Each row was made from one path, in order. Every step used is in the known rows, and no mark comes twice. Write each row's path.
(in the rows, 128 means zero)
Known rows
B, U, J, T: [111 138 161  97 144 166  99  81 119 143 183 145 145 143 166 126 142 127
  79 133 125 121 119]
R, J, T, A: [ 99  91 150  82 147 184 103 150 124 164 159 172 185 155 146  95 138 118
 130 150 158 178  72]
J, R, A, T: [102 139 119 127 115 129  73 144 117 119 157 188 158 135 153 140 134  68
 148 105 187 182  80]
U, J, H, A, T: [ 69 123 135  69  97 117  85 118 116 106 167 155 152 125 142 101 123  71
 124 105 172 174 111]
B, U, J: [ 76 116 157 120 145 142 121  80 133 145 166 111 148 122 161 148 168 121
 105 120 142 152 124]
J, U, P: [112 120 158  60 177 119 115 119 100 146 167 128 161 124 161 100 107  88
 111 135 110 132 140]
P, U: [ 90 119 184 119 144  93 115 137 123 141 156 138 144 139 160 127 132  87
 108 115 145 142 103]
U, P: [ 98  87 167  72 148 141 124 113 102 136 174 113 189 115 157 113 120 101
 126 123 138 153 118]
U, J: [ 86 102 143 111 140 140 124 107 122 143 166 119 158 119 148 142 160 107
 120 112 157 180 118]
P, U, J, T: [113 149 165  99 146 120 113 117 116 145 180 165 134 147 164 114 133 115
  77 124 116 113 125]
R, A, T: [104 125 140  93 115 131  99 126 137 119 172 156 146 140 138 130 133  73
 163 126 186 185  79]
H, A, T, J, U: [100 141 145  64 129 122  58 101 124 153 153 168 172 133 108 105 127  81
 155 115 118 152 102]
R, J, H: [ 87 104 118  79 141 135 121 160 119 111 144 143 175 138 168 124 145  89
 111 114 154 199  80]
R, J: [ 93  82 125  95 151 154 117 141 131 136 153 139 180 129 147 146 159 106
 142 125 154 201  88]
B, U, J, H, A, T: [ 63 130 159  80 102 121  87  90 123 107 167 145 138 128 158 106 129  84
 110 114 154 143 119]
H, A, T, J, U, B: [ 87 130 130  47 126 115  30  99  97 129 152 166 170 126 115 128 143  89
 139 125  86 153 100]
H, A, T: [ 85  97 158  79 105 133  65 115 121 117 175 154 155 127 119 119 105  71
 150 120 189 167  87]
T, J, U: [106 140 144  83 160 123 104 111 117 168 142 139 178 133 140 125 148  96
 124 111 103 158 106]
B, U: [ 86 110 179 114 144 134 108 101 127 137 156 113 156 135 165 140 136 100
 108 121 147 143  97]
H, J, T: [123 125 155  86 151 172 108 112 103 151 177 157 183 121 155 117 103 124
  64 162 146 169  96]
A, T: [ 95 116 149 107 115 128  93 139 123 134 170 144 143 141 137 140 131  87
 138 127 208 155  98]
J, T, A: [ 96 107 186  84 128 162 103 140 108 165 166 157 174 161 149  88 113 101
 109 142 177 152  68]

Which path is each row?
[102 129 123 119 138 145  94 111 116 142 140 169 220 124 153 138 163  94
 150  80 115 203  61]
T, J, R, A
[ 81  97 121  59 112 133  80 149 123  96 157 175 167 134 137 107 115  66
 142 120 170 195  81]
R, J, H, A, T
[ 87  94 190  82 156 143 125  87 115 137 174 104 179 113 172 119 123 111
 115 128 125 127 127]
B, U, P
[ 87 102 150  77 103 141  63  98 125 141 164 152 199 118 111 114 138  93
 173 102 152 170  79]
H, A, T, J
[ 78  82 133  61 131 142  93 139 119 100 149 152 192 127 150 100 113  76
 126 108 131 212  70]
R, J, H, A
[103 133 144  89 110 139 102 107 145 139 162 159 189 133 125 128 162  97
 187 107 160 187  72]
R, A, T, J
[ 78 120 157  64  93 113  71 135 109 102 163 158 154 136 143  94  91  53
 120 110 190 168  83]
J, H, A, T
[ 66 135 168  83 110  78  91 125 121 112 167 171 131 134 156  97 121  71
 115 104 150 140 124]
P, U, J, H, A, T
[ 85 135 198 103 139 123 114 126 119 180 169 172 147 157 161  86 141 119
 102 140 134 125 113]
P, U, J, T, A
[102 133 142  98 172 126 115 115 115 170 150 148 163 111 150 130 117 107
  76 155 130 179 126]
H, J, U
[ 78 123 188  97 138 168 116  90 126 175 170 147 165 151 166  99 146 132
 104 151 145 128 109]
B, U, J, T, A
[ 71 107 165 100 138  87  86 136  95 120 154 131 146 137 167 155 144 100
 101 117 111 142 100]
P, U, B
[130 113 124  77 151 179  96 141 118 129 170 169 171 146 149 116 130 112
 111 140 141 168  85]
R, J, T
[ 70 130 158  96 138 121 130  98 122 123 155 117 143 130 187 127 156 103
  81 111 139 149 119]
B, U, J, H
[ 94 116 126 132 149 152 107 118 109 143 151 174 207  99 168 148 132  96
 104 128 136 226  83]
H, J, R, A
[ 76 137 165 104 138  76 133 133 114 122 153 143 137 141 181 118 148  91
  77 103 124 150 127]
P, U, J, H
[103 139 113 124 119 138  63 130 108 154 149 181 191 128 144 146 165  95
 138  94 173 161  93]
A, T, J, R
[ 85 153 120 142 123 139  88  99 136 126 164 178 143 129 165 151 167  95
 141 112 156 156 113]
B, U, J, R, A, T
